What can hang from each mark
divi: gogip
moru: divi komem zadif
livu: kufab
lunuf: dimo
kasob: lunuf
zadif: semus
komem: gisozi
kufab: dimo kasob livu rotut
semus: zadif
rotut: lunuf
dimo: kufab lunuf
gogip: divi komem lunuf
bofer: semus

Every row comes from one small tree of marks. Brackets hold a mark, then the marks that hang from it, in alphabetical order. Every link used is in the known rows. Which tree was each row made from?
Known rows
[kasob lunuf]: [-1.933  0.851 -1.686 -1.370 -0.873  0.979  0.126 -1.026 -1.309  1.005
  0.435  1.118 -1.625  0.975 -0.287 -0.800 -1.134  0.998 -2.016 -1.215
  0.310 -2.045 -1.762 -1.262 -0.161 -2.723  1.108  0.380 -0.819 -0.117
  1.692  0.235]
[livu kufab]: [-1.106  0.591 -0.943 -0.587 -2.156 -1.073  1.106 -0.020 -0.516 -0.046
 -0.011 -0.599  0.187 -0.313 -2.102 -1.588 -1.949  0.197 -3.237 -0.923
 -1.384 -1.352 -0.343 -0.701  1.321 -1.356  1.620  0.865  0.658 -1.491
  1.019 -0.922]
[moru [divi gogip] [komem gisozi] zadif]: [-1.215  0.757 -0.206 -1.318  1.770 -1.264  1.810 -5.505 -0.926 -0.835
 -0.349 -2.091 -3.778 -0.346 -2.528 -4.269  1.375 -0.208 -2.768  4.377
 -1.864 -0.230 -1.256 -3.547  2.465 -1.085  1.674 -0.992 -1.230 -2.356
  5.850 -2.063]
[rotut [lunuf [dimo kufab]]]: [-3.198  0.174 -0.396 -1.333 -0.504  1.318 -0.847 -1.367  1.473 -0.482
  0.395 -1.056 -1.825  0.060 -1.026 -1.050 -1.865  1.067 -2.467 -0.516
  0.452 -1.693 -2.417 -1.253  0.058 -2.350  2.265  2.062 -0.147 -1.620
  4.009 -1.672]
[moru [divi gogip] zadif]: [-1.182  1.268 -0.326 -2.059  2.114  0.128  0.860 -3.473 -1.678 -0.514
 -0.518 -0.992 -2.094 -1.051 -1.417 -3.525  0.530 -0.134 -2.311  2.962
 -0.227 -0.956 -0.286 -2.186  1.613 -1.016  1.623  1.075 -0.834 -2.743
  5.340 -1.659]
[kufab [kasob [lunuf dimo]] rotut]: [-3.668 -1.249 -0.690 -1.767  0.087  3.009 -2.295 -1.917  0.869  0.441
 -0.563  0.625 -1.402  2.535 -0.448 -0.775 -2.452  2.040 -0.778  0.512
 -2.113 -2.729 -0.506 -1.460 -1.037 -1.020  2.647  0.533 -0.338 -1.214
  1.697 -2.049]
[semus zadif]: [-1.942 -0.844 -1.079 -1.601 -1.415 -0.845  0.721  0.268 -0.925  1.602
  0.759 -1.040  0.271  1.091 -0.536 -0.841 -1.823 -0.842 -3.396 -0.404
  2.059 -1.387 -0.649 -0.826  0.600 -2.141  1.276  0.583 -1.300  0.131
  0.639 -0.211]
[moru komem [zadif semus]]: [-1.260  0.865  0.436 -1.989 -1.485 -2.043  0.944 -1.141 -0.936 -0.003
 -0.321 -2.825 -2.292 -0.727 -2.382 -2.153  0.371  1.825 -3.345  1.305
 -0.423 -0.151 -2.043 -2.372  1.324 -1.094  0.810  0.922 -1.003 -0.286
  2.178 -1.623]
[gogip [komem gisozi] [lunuf [dimo kufab]]]: [-2.494 -1.299 -1.126 -1.693 -2.343 -0.108  0.579 -2.967  0.569 -0.149
  1.050 -0.067 -1.221 -1.128 -1.849 -3.808 -2.098  0.102 -1.234 -0.247
 -0.900 -0.864 -0.855 -1.405  1.211 -2.935  3.846  0.845  1.919 -0.343
  3.597 -0.869]
[gogip lunuf]: [-1.857 -0.122 -1.185 -2.479 -1.584  0.673  0.665 -0.736 -0.756  0.894
  0.338  0.494 -1.017 -0.867 -1.572 -1.608 -1.635  0.247 -1.373 -0.588
  0.269 -1.413 -0.529 -1.011  0.841 -2.139  2.216  1.920  0.765 -0.092
  2.291  0.551]
[kasob [lunuf dimo]]: [-2.755  0.581 -2.363 -0.549 -0.522  0.873 -0.461 -1.343 -0.635  0.375
  0.205  1.607 -2.397  0.319 -0.340 -1.599 -1.586  1.203 -1.788 -1.614
  0.501 -1.733 -2.085 -1.777 -0.126 -2.068  1.149  0.196  0.240 -0.158
  2.500 -0.919]
[gogip divi [komem gisozi] [lunuf dimo]]: [-3.113 -0.959 -1.638 -1.296 -1.831 -0.339  2.619 -2.728  0.401  0.499
  1.469  0.216 -1.454 -2.202 -2.414 -3.178 -2.648 -0.795 -0.412  0.877
  0.691 -1.487 -0.807 -1.615  0.104 -3.727  4.409  1.753  2.594  0.191
  4.719 -2.537]
[kasob [lunuf [dimo [kufab livu]]]]: [-2.561  0.651 -1.456 -1.043 -0.703  1.920 -1.186 -1.223  0.155 -0.608
  0.243  1.112 -0.969  1.665 -0.790 -1.816 -0.973  1.756 -2.204 -1.332
 -0.760 -2.446 -2.173 -2.067 -0.279 -2.382  1.510  0.995 -0.412 -0.309
  2.923 -0.663]
[rotut [lunuf [dimo [kufab kasob livu]]]]: [-3.568 -0.671  0.374 -2.010 -0.945  2.405 -1.383 -0.977  2.253 -0.776
  0.158 -1.824 -0.740  1.251 -1.262 -1.062 -2.515  2.081 -2.186 -0.254
 -0.491 -3.228 -1.861 -1.666 -0.440 -2.217  3.482  2.624 -1.139 -1.674
  4.374 -2.049]
[divi gogip]: [-1.881 -0.150 -0.657 -1.828  0.143  0.070  0.243 -1.643 -0.439  0.120
 -0.143  0.067  0.177 -0.683 -1.248 -2.150 -1.761  0.370 -2.752  0.088
  0.127 -1.146 -0.965 -1.674  1.229 -2.522  1.229  0.259 -1.348 -1.360
  4.829 -1.705]
[moru [divi [gogip [lunuf dimo]]] [komem gisozi] zadif]: [-1.923  0.634 -0.832 -1.310  1.935 -0.845  1.167 -5.475 -0.930 -1.161
 -0.274 -1.411 -4.637 -1.176 -2.868 -4.891  1.252  0.006 -1.732  3.924
 -1.572  0.036 -1.107 -4.102  2.684 -0.483  2.577 -0.632  0.158 -2.080
  6.013 -2.370]
[zadif semus]: [-1.374  0.280  0.270 -2.769 -3.686 -1.234  0.601  0.486 -0.407  1.255
 -1.000 -1.331  0.268 -0.471 -1.178 -0.601 -2.198  1.560 -3.367 -1.537
 -1.027 -1.247 -2.350 -0.661  0.128 -2.218  0.101  1.748 -0.557  0.222
  1.921 -0.491]
[livu [kufab dimo [kasob lunuf] rotut]]: [-3.175 -0.830 -0.231 -1.062 -0.861  2.476 -1.970 -0.560  0.819 -0.140
 -0.485 -0.304 -0.059  2.763 -2.057 -1.127 -2.780  1.842 -1.225  0.844
 -3.788 -4.153  0.070 -0.749  0.557 -0.150  2.732  0.028 -0.887 -2.646
 -1.074 -1.910]
[gogip divi komem [lunuf [dimo [kufab kasob livu]]]]: [-3.942 -1.172  0.096 -2.142 -0.795  2.072  0.958 -2.177  0.863 -0.801
  1.415 -0.338  0.367 -0.913 -2.762 -2.569 -2.284  0.955  0.023  1.467
  0.375 -3.222 -0.251 -2.201 -0.648 -3.321  5.013  3.082  1.750  0.016
  5.693 -3.094]
[rotut lunuf]: [-2.734  0.107 -0.520 -2.128 -1.158  0.459  0.344 -0.913  0.559  0.643
  0.784 -1.463 -1.467  0.244 -0.715 -0.284 -2.310  0.845 -2.515 -0.253
  1.132 -2.213 -1.538 -0.589 -0.131 -3.022  2.280  2.143 -1.406 -0.997
  2.962 -1.030]
[bofer [semus zadif]]: [-1.085 -0.434 -0.229 -1.981 -2.722 -1.574  0.868 -0.295 -0.312  1.751
  0.636 -0.813  0.373 -0.113 -1.347 -1.754 -2.292 -0.124 -4.336 -0.984
  1.711 -1.857 -0.490 -0.857  1.438 -2.507  1.989  0.756 -1.690 -0.297
  0.453  0.852]
[kufab rotut]: [-2.329 -1.053 -0.804 -2.309 -0.840  0.549 -0.301 -0.954  0.678  0.348
 -0.258 -0.087 -0.104  1.262 -0.751 -0.954 -2.022  0.229 -2.472  1.130
 -1.757 -1.268 -0.357 -0.420 -0.048 -1.634  0.998  1.630 -0.513 -0.952
  1.088 -1.337]
[divi [gogip [komem gisozi] [lunuf [dimo [kufab livu rotut]]]]]: [-2.921 -1.974 -0.938 -2.412 -0.565  0.344 -0.514 -3.141  1.399 -1.500
  0.651 -0.236  0.400  0.227 -1.984 -4.381 -2.445  0.744 -1.594  1.444
 -1.752 -1.527  0.324 -2.507  1.106 -3.035  4.029  0.953 -0.330 -1.172
  5.349 -3.238]
[dimo [kufab kasob] lunuf]: [-0.121  0.531  1.593 -2.719  0.302  4.728 -1.488 -2.416 -0.221  0.461
 -0.041 -0.766  1.264  1.551 -1.769 -0.512 -0.680  1.622 -2.506 -0.321
 -1.334 -1.884 -1.758 -1.198  0.904 -1.712  2.158  0.830 -0.341 -0.885
  3.232  1.119]
[kufab livu]: [-1.882 -0.671 -0.756 -2.348 -2.290  0.591  0.825  0.219  0.532  0.133
 -0.033 -1.093  1.128  0.866 -1.213 -1.678 -2.306  0.894 -2.681 -0.101
 -0.893 -3.160 -0.750 -1.087 -0.049 -2.821  1.486  2.471 -1.856 -0.053
  2.789 -0.758]
[dimo [kufab kasob livu] lunuf]: [-0.306 -0.056  1.644 -3.352 -0.445  5.239 -1.558 -1.553  0.430 -0.225
 -0.068 -1.451  2.322  2.287 -2.071 -0.949 -0.977  2.271 -2.724  0.103
 -2.294 -3.386 -1.164 -1.585  0.555 -2.138  2.394  1.829 -1.192 -0.648
  3.263  0.728]

Which tree is each row?
[-2.678 -0.992 -0.960 -2.296 -0.176 -0.374  0.772 -2.467 -0.739 -0.150
  1.113  0.154 -0.264 -1.393 -1.670 -3.133 -2.230  0.772 -1.174  0.569
  1.231 -1.283  0.393 -2.232  1.254 -3.202  3.065  0.602 -0.536 -0.701
  5.267 -2.218]
[divi [gogip komem lunuf]]
[-4.865 -3.100  1.258 -3.581 -0.811  4.685 -2.974 -0.399  3.494 -0.216
 -0.776 -2.782  0.963  4.134 -1.740 -0.762 -4.200  2.739 -0.587  2.584
 -3.278 -6.462  0.178 -0.789 -1.091 -1.179  3.753  2.744 -4.349 -2.215
  1.381 -2.939]
[kufab dimo kasob livu [rotut lunuf]]
[-1.112  0.622 -0.635 -0.672 -0.926  1.337 -0.025 -0.217 -0.244 -0.114
 -0.193 -0.645  0.256  0.201 -2.757 -1.894 -2.365  0.697 -2.457 -0.345
 -1.549 -2.479 -0.964 -0.412  2.180 -0.645  1.523  0.102 -0.116 -1.729
  0.459 -0.738]
[livu [kufab [dimo lunuf]]]
[-1.076  0.500  0.102 -3.329 -0.607 -1.508  1.347 -3.704 -1.749 -0.427
 -0.312 -2.156 -2.125 -1.673 -1.907 -4.120 -0.303  0.701 -1.926  2.446
 -0.870 -0.618  0.025 -2.591  1.436 -1.884  2.842  1.191 -0.202 -1.780
  5.155 -1.890]
[moru [divi [gogip [komem gisozi] lunuf]] [zadif semus]]
[-3.315 -0.998 -1.329 -1.520  0.124 -0.416  0.390 -2.535 -0.247 -0.709
  0.915  0.554 -0.968 -2.000 -1.716 -3.771 -2.605  0.832 -0.928  0.220
  1.181 -1.090  0.056 -2.372  1.341 -2.591  3.150  0.428  0.386 -0.685
  5.937 -3.134]
[divi [gogip komem [lunuf dimo]]]
[-0.420 -0.296  0.556 -3.142  0.113  4.184 -1.796 -1.586  0.995 -1.165
 -0.025 -0.988  2.203  3.042 -1.630 -1.185 -0.741  1.560 -3.450  1.359
 -2.561 -2.052 -0.522 -1.265  0.233 -2.165  1.558  2.512 -1.384 -0.614
  1.999 -0.208]
[dimo [kufab livu rotut] lunuf]
[-2.008 -0.255  0.895 -2.724 -1.342  3.623 -1.597 -1.030  0.707 -0.198
 -0.154 -0.550  1.510  3.044 -1.254 -0.941 -0.934  2.368 -2.133 -0.315
 -2.726 -4.251 -1.268 -1.935 -0.611 -2.552  2.599  1.712 -2.137 -0.758
  2.848  0.222]
[dimo [kufab [kasob lunuf] livu]]
[-1.372  1.478  0.335 -2.971  0.642  0.067 -0.480 -2.947 -1.367 -1.348
 -1.203 -1.340 -2.508 -1.543 -2.079 -3.664  0.794  1.194 -2.120  1.953
 -0.943 -0.498 -0.953 -2.825  1.494 -0.640  2.119  1.803  0.688 -2.375
  5.528 -1.525]
[moru [divi [gogip [lunuf [dimo kufab]]]] [zadif semus]]
[-3.879 -1.876 -0.516 -2.413 -0.946  3.518 -2.250 -0.914  1.855 -0.349
 -0.530 -0.126  0.186  3.873 -0.811 -1.182 -3.052  2.849 -1.005  0.692
 -2.966 -4.412  0.164 -2.019 -1.645 -1.496  3.134  1.755 -1.820 -0.700
  1.802 -2.296]
[kufab [kasob [lunuf dimo]] livu rotut]
[-2.477 -0.963  0.936 -3.249 -0.856  3.952 -2.515 -1.468  1.471 -0.597
 -0.263 -0.710  1.654  4.303 -1.058 -0.818 -1.178  2.419 -2.094  0.977
 -3.884 -4.043 -0.443 -1.600 -0.996 -2.054  2.824  2.096 -2.304 -1.213
  1.703 -0.661]
[dimo [kufab [kasob lunuf] livu rotut]]
[-3.303 -0.067 -0.359 -1.719 -0.982  1.600 -0.858 -0.822  2.000 -0.894
  0.477 -1.569 -1.106  0.711 -1.237 -1.353 -2.037  1.573 -2.639 -0.362
  0.313 -2.654 -2.038 -1.514 -0.229 -2.570  2.619  2.759 -0.966 -1.443
  3.913 -1.832]
[rotut [lunuf [dimo [kufab livu]]]]
[-2.951  0.144 -1.501 -1.305 -0.436  2.014 -1.737 -1.329  0.641 -0.900
  0.018  1.236 -0.907  2.415 -0.499 -1.671 -1.133  1.771 -2.168 -0.450
 -1.333 -2.385 -1.557 -1.973 -0.710 -2.200  1.686  1.402 -0.591 -0.611
  2.118 -1.388]
[kasob [lunuf [dimo [kufab livu rotut]]]]
[-2.387 -1.586  1.612 -3.415 -1.094  3.482 -2.086 -1.125  2.139 -0.534
 -0.621 -1.405  2.212  3.300 -1.513 -0.871 -1.542  1.855 -2.423  1.389
 -4.172 -3.635 -0.211 -1.127 -0.528 -1.903  2.733  2.556 -1.901 -1.551
  2.316 -1.027]
[dimo [kufab kasob livu rotut]]
[-3.326 -1.655 -0.868 -2.085 -1.707  0.847  1.311 -2.847  1.648 -0.928
  1.402 -0.487  0.090 -0.225 -2.673 -3.371 -2.289 -0.224 -0.817  2.187
 -1.217 -2.093 -0.246 -1.761 -0.501 -3.701  4.996  2.650  1.805 -0.317
  4.465 -3.002]
[gogip divi [komem gisozi] [lunuf [dimo [kufab livu rotut]]]]
[-1.704  0.952 -0.052 -2.127  0.056 -1.786  0.900 -4.605 -0.970 -1.083
 -1.106 -2.320 -3.961 -1.307 -3.073 -4.535  1.006  1.195 -2.354  3.219
 -2.497  0.367 -1.811 -4.208  2.248 -0.543  1.990 -0.131  0.167 -1.686
  5.517 -2.565]
[moru [divi [gogip [lunuf dimo]]] [komem gisozi] [zadif semus]]
[-0.183  0.331  0.408 -2.490  0.794  3.686 -1.654 -2.337  0.336 -0.460
  0.117 -0.316  1.083  2.001 -1.361 -0.614 -0.249  0.878 -3.326  1.007
 -1.611 -0.841 -1.224 -0.787  0.716 -1.751  1.221  1.469 -0.162 -0.992
  1.834  0.384]
[dimo [kufab rotut] lunuf]
[-0.703 -0.877  1.656 -3.590  0.151  5.512 -2.465 -1.897  1.402 -0.736
 -0.222 -1.401  2.504  3.618 -1.843 -0.649 -1.302  2.396 -2.629  1.371
 -3.466 -3.218 -0.180 -1.422 -0.049 -1.651  2.819  2.225 -1.505 -0.966
  2.544 -0.098]
[dimo [kufab kasob livu rotut] lunuf]
[ 0.164  0.506  0.485 -2.711 -0.388  3.732 -0.837 -1.372  0.171 -0.554
  0.155 -1.014  2.042  1.908 -1.803 -1.318 -0.481  1.479 -3.494 -0.081
 -1.362 -2.371 -1.417 -1.350  0.748 -2.616  1.528  2.183 -1.017 -0.253
  3.004  0.807]
[dimo [kufab livu] lunuf]
[-2.495 -0.436  0.330 -0.961 -1.626  1.511 -0.577 -0.147  0.624  0.326
 -0.771 -1.153  0.591  0.616 -2.754 -1.488 -3.077  1.078 -1.529 -0.146
 -3.062 -3.829 -0.622 -0.511  1.488 -0.167  2.493  0.086 -0.611 -2.378
  0.775 -1.182]
[livu [kufab dimo kasob]]
[-3.356 -1.413  0.339 -1.957 -0.797  2.806 -2.166 -1.191  2.230 -1.004
 -0.843 -0.480  0.655  1.861 -1.474 -1.748 -2.141  1.700 -2.060  0.592
 -3.201 -2.707 -1.231 -1.546 -0.078 -1.057  2.230  2.167 -0.130 -1.497
  3.266 -2.147]
[lunuf [dimo [kufab kasob livu rotut]]]
[-3.029 -0.515 -0.706 -2.197 -0.963  0.336  2.757 -1.966 -0.702  0.478
  1.903  0.104 -0.151 -1.787 -2.208 -1.889 -2.177 -0.097 -0.246  1.335
  2.107 -2.096  0.070 -1.233 -0.308 -3.973  3.874  2.567  1.512  0.467
  4.290 -2.080]
[gogip divi komem lunuf]
[-2.940 -0.743 -0.878 -1.556 -1.590  0.417  1.816 -3.081  0.643 -0.257
  1.423  0.015 -0.679 -1.545 -2.504 -3.131 -1.831 -0.799 -0.773  1.115
  0.006 -1.312 -1.196 -1.671  0.233 -3.752  4.571  1.848  2.660 -0.299
  4.908 -2.058]
[gogip divi [komem gisozi] [lunuf [dimo kufab]]]
[-3.945 -1.784 -0.969 -2.511 -1.239  1.280 -1.014 -0.324  2.745 -1.107
  0.099 -1.733 -0.438  2.326 -0.927 -1.359 -3.298  1.689 -2.480  1.513
 -1.296 -3.114  0.051 -1.465 -0.933 -2.368  2.897  3.500 -1.998 -1.072
  2.578 -3.398]
[kufab livu [rotut [lunuf dimo]]]
[-3.139  0.340 -1.536 -1.389 -0.481  1.237  1.272 -1.066 -0.126  0.406
  0.522  0.933 -1.573 -1.980 -2.398 -1.704 -1.842 -0.438 -0.664  0.172
  1.450 -1.505 -1.365 -1.682 -0.087 -2.374  2.976  2.693  2.715 -0.164
  4.341 -1.685]
[gogip divi [lunuf dimo]]
[-2.124  1.230 -0.201 -1.740  2.889 -0.187  1.182 -4.541 -1.760 -1.229
  0.083 -1.338 -3.867 -0.985 -2.798 -3.787  1.612  0.833 -1.594  4.209
 -0.159 -0.361 -0.346 -3.958  2.128 -0.653  2.001  0.356 -0.524 -1.790
  6.129 -2.225]
[moru [divi [gogip lunuf]] komem zadif]
[-2.699 -1.874  0.994 -2.737  0.884  5.343 -2.977 -1.901  1.383  0.854
 -1.020 -0.831  0.540  2.587 -1.858 -0.687 -3.030  1.959 -0.631  1.989
 -2.877 -4.021 -0.528 -0.381  0.494 -0.048  2.096  0.497 -1.804 -1.766
  0.855 -1.077]
[kufab [dimo lunuf] kasob rotut]
[-3.547 -2.293 -0.407 -2.734 -1.078  2.392 -1.732  0.204  2.431 -0.362
 -1.007 -0.958  1.345  2.873 -1.468 -1.922 -3.118  1.193 -1.703  2.221
 -3.180 -4.673 -0.212 -0.456 -0.009 -1.195  1.170  2.502 -3.377 -1.311
  0.803 -2.162]
[kufab dimo livu rotut]
[-2.094 -1.309 -1.098 -2.208 -1.104 -0.789  1.066 -3.112 -0.363  0.096
  1.019 -0.139 -0.314 -1.196 -1.631 -3.757 -2.379  0.019 -1.517  0.638
 -0.160 -1.038  0.138 -1.886  1.491 -3.547  3.535  0.093 -0.582 -0.700
  4.949 -1.588]
[divi [gogip [komem gisozi] lunuf]]
[-3.133 -0.888  0.211 -1.620 -0.271  2.358 -2.120 -1.897  1.776 -0.555
 -0.820 -0.169 -0.317  1.078 -1.299 -1.484 -1.907  1.239 -1.974  0.269
 -2.536 -1.558 -1.577 -1.136  0.184 -0.690  1.924  1.365  0.781 -1.786
  3.112 -1.813]
[lunuf [dimo [kufab kasob rotut]]]
[-2.620 -0.708 -0.830 -0.870 -1.040  0.451 -0.830 -0.042  1.157 -0.632
 -0.495 -0.559  0.431  1.381 -2.333 -1.917 -2.718  0.396 -2.274  1.151
 -3.094 -2.501 -0.044 -0.228  1.353 -0.130  1.427  0.783 -0.423 -2.474
 -0.588 -2.152]
[livu [kufab dimo rotut]]
[-3.197 -1.548 -0.091 -2.034 -1.982  1.496  1.373 -2.825  1.326 -0.327
  1.178 -0.764  0.293 -0.479 -2.999 -3.223 -2.497  0.214 -0.352  1.237
 -0.892 -2.890 -0.600 -2.098 -0.199 -3.730  5.436  2.380  1.662 -0.253
  5.255 -2.483]
[gogip divi [komem gisozi] [lunuf [dimo [kufab kasob livu]]]]
[-2.344 -0.449  1.009 -2.655 -0.251  3.537 -2.546 -2.178  0.818  0.002
 -0.128  0.166  0.297  3.258 -0.794 -0.169 -0.713  1.836 -1.881  0.859
 -3.068 -2.674 -0.942 -1.149 -0.639 -1.761  2.320  1.172 -1.150 -1.693
  1.606 -0.042]
[dimo [kufab [kasob lunuf] rotut]]
[-2.341 -0.223 -0.524 -2.328  0.280 -0.131  1.733 -4.476 -1.147 -0.124
  0.156 -0.155 -1.385 -0.900 -1.515 -3.404 -1.323 -0.187 -1.197  1.921
 -1.187 -1.429 -0.148 -2.073  1.206 -2.689  2.382  0.478 -0.086 -1.303
  5.992 -1.701]
[moru [divi [gogip [komem gisozi] lunuf]]]
[-0.949  0.500  0.507 -2.836 -0.664 -1.829  1.589 -3.864 -1.396 -0.182
 -0.664 -2.636 -1.671 -1.226 -1.562 -3.997 -0.309  0.704 -2.719  2.604
 -1.217 -0.710 -0.658 -2.298  1.382 -1.928  1.790  0.815 -1.154 -1.959
  5.375 -2.422]
[moru [divi [gogip [komem gisozi]]] [zadif semus]]
[-2.755 -1.531 -0.308 -2.112 -0.690  0.709 -0.461 -3.728  0.649 -0.530
  0.537 -0.013 -0.361 -0.894 -2.134 -3.946 -2.381  0.864 -1.087  0.431
 -1.098 -1.419 -0.363 -2.540  1.536 -2.728  4.395 -0.278  0.361 -1.410
  5.899 -2.286]
[divi [gogip [komem gisozi] [lunuf [dimo [kufab kasob]]]]]
[-2.042 -0.830  0.184 -1.458 -1.638  0.722 -0.467 -0.502  0.761 -0.178
 -0.423 -1.047  0.618  1.567 -2.082 -1.043 -2.760  1.036 -2.336  0.520
 -3.598 -2.225  0.716 -0.639  0.643 -0.616  2.978  0.941  0.194 -2.235
  0.140 -1.909]
[livu [kufab kasob rotut]]
